Each row was made from one walk, in order. Every step used is in the known rows, and no mark comes twice. Write each row's walk.
Known rows
vopo/teku: [ 10   5  -2  20  28   8 -22 -11  17   1 -13  -3 -35  -7   8  13 -26   0
 -24]
fida/gafuf/tiza: [ 18  28 -78   1  -7  12 -13  -6  26  21  15   9  -5  14 -15   0  17  -6
 -10]
teku/fida/nasi/vopo: [-15  70  64  64   3  67  -5  44  40 -10   9 -24  -2 -16 -24   0   6  26
  19]
nasi/tiza/gafuf/vopo: [ 24  -7  12 -41  -2 -54  -6  10   2  11  -4 -38   0  12 -17  13  21  -9
 -10]
nasi/vopo/gafuf/tiza/teku/fida: [  0  28   8  14 -19   5  -2  25  45  20 -26 -22  14   6  -5  40   8 -17
  -2]
teku/vopo/gafuf: [ -6  15  12 -27 -26   3  36 -13  11   7 -22   3 -15 -24   5  32  -5  -9
 -25]
nasi/tiza/gafuf/vopo/teku: [ 32  -4   9 -29  20 -49 -22   3  13  13 -14 -35 -25   8 -10  21   3  -9
 -28]
tiza/gafuf/fida/nasi/vopo/teku: [  8  39   5  36  32  49  -7  15  12  -3   7 -42   2   4 -34  -9  37  22
 -31]
gafuf/vopo: [ 45   1  31 -20 -16 -15   4  45   5   1  -8 -17 -24 -19 -15   4  31  -2
  -8]
gafuf/tiza: [ 35  -5 -37   0  -9 -13  -1   6  -1   2   3   5   5  24 -21   1  -1 -25
  -1]
teku/tiza/gafuf: [  1 -24  14 -18 -14  24 -23 -39   3  15   5 -26  -6  -8 -22  -8  16 -24
 -10]
fida/nasi/tiza/teku/vopo/gafuf: [-45  63  25  36 -26 -42 -18  -9   5  20 -18  -6  -2   6   8  36 -19   8
   0]
fida/nasi/vopo/gafuf/tiza/teku: [-12  65  -5  38 -10  -6  -6  22  22   9 -18 -16  20   6 -11  19  28   3
 -25]
gafuf/fida/nasi/vopo/teku: [ 10  58  29  47  41  49 -11  42  15  -3  12 -20 -10 -11 -20  -4  -3  29
 -13]
vopo/teku/fida/nasi/tiza: [-12  57  38  76  32  27 -48  11  36  -2   2 -13 -42 -10 -13  22 -60  13
   5]
teku/tiza/gafuf/vopo: [ 37 -25  39 -34 -25  13 -20  -1   8  15   0 -41 -26 -23 -34  -4  39 -24
 -18]
gafuf/vopo/teku/tiza: [ 57  -7  53 -13   5   8 -39  20  22  12 -13 -22 -73 -39 -15  14 -12 -17
 -26]
teku/fida: [ -5  11  31  37 -10  40 -11  19  26  -1   3 -12 -12 -12 -16  11 -16   0
  28]
nasi/tiza/gafuf: [-14  -9 -13 -24  10 -41  -9 -28  -2  11   3 -23  21  27  -5   7  -5  -8
  -5]

Which walk is each row?
[  1  26 -77  26 -29 -10 -37 -10  27  36  -1   4  -4  32  -1  15  26  -8
   7] => fida/gafuf/tiza/teku
[ 10 -19  10   2  16  30 -43 -46  19  13  -9 -25 -43 -12 -11   5 -12 -21
 -34] => vopo/teku/tiza/gafuf
[-17  44 -19  70 -30   4 -29  16  24   8 -20 -12  -1  -1 -29  32   2 -19
  -3] => vopo/gafuf/tiza/teku/fida/nasi
[-19  46 -13  27  12  25   1  25  -6  -5   5 -12   6 -33 -31  10  -2  10
 -28] => vopo/gafuf/fida/nasi
[  4  55  29  33  16  45   4  49   1  -4  22 -19  16  -5 -25 -10  15  30
   5] => gafuf/fida/nasi/vopo
[ 21  43  15  23 -21  49 -19  45  54  18   6 -22 -42 -33 -25  13  26  13
  13] => teku/fida/gafuf/vopo
[-34  13  19 -13 -30 -67 -10 -25   7  35 -30  -4  -2  17  31  53 -35 -11
  10] => nasi/tiza/teku/vopo/gafuf
[-10  48  16  13 -21  32  27  16   0   2  -1  -7 -12 -29 -23  23   0   9
 -19] => teku/vopo/gafuf/fida/nasi
[-33  10  38  38 -19 -38 -48   2  18  27 -10 -15   1  28  14  34 -43  -3
  53] => nasi/tiza/teku/fida
[ 46  -8   4 -10   4  -1 -11  11  15   1 -21 -41 -36  -8 -24   8  49  -7
 -44] => tiza/gafuf/vopo/teku
[ 16 -10 -32  28 -34 -40 -28   1  -1  18 -13   0   8  41  -6  16  10 -27
  17] => gafuf/tiza/teku
[-25  43  -2  26  11 -19 -17 -11  -4  -2  12 -23  17  16 -25  -5   7  12
 -11] => fida/nasi/tiza/gafuf
[-13   4  30  22 -54 -20  -7 -12   4  24 -25  -3 -12  23  23  27  11  -2
  25] => tiza/teku/vopo
[  5  51  53  44 -11  13 -24  42  26  -2   9 -44 -15 -10 -48   8  14   9
  12] => teku/fida/nasi/tiza/gafuf/vopo
[-17  56  41  80  -9  57 -19  31  24 -12  13 -14 -13 -18 -33   1  -3  17
  22] => teku/fida/nasi
[ 39 -12   7 -25 -19  -8   7  20   3   0 -10 -38  -7  -4 -32  -2  67  -7
 -25] => tiza/gafuf/vopo
[ 11  31  53  28  29  50 -12  22  55   4 -12 -23 -29 -13   6  20 -22  13
  -3] => nasi/vopo/teku/fida
[ 28  51  -8  28  24  59 -21  18  74  20  -1 -15 -33   0  -6  22 -11   5
 -11] => nasi/vopo/teku/fida/gafuf/tiza
[-15  48  22  73  28  28 -47  -5  36  -3   0 -33 -31  -1 -25  18 -29   8
 -11] => vopo/teku/fida/nasi/tiza/gafuf
[ -3  35  19  51 -45  15 -46  33  47  33 -12 -27 -36  -7  -4  28  35   9
  32] => tiza/teku/fida/gafuf/vopo
[-32  56  41  48 -26 -37 -26  -3   0  17  -4  -5  -4  25   9  22 -14  14
  23] => fida/nasi/tiza/teku/vopo
[  0  23  11 -30  18  19  27  31  17  10  -6 -20  20 -21  -2  18   2   7
 -22] => nasi/vopo/gafuf/fida
[ -5   1 -48   9 -26 -40 -13  -5   7  18 -29  -2   9  12  -5  32   4 -34
 -19] => vopo/gafuf/tiza/teku
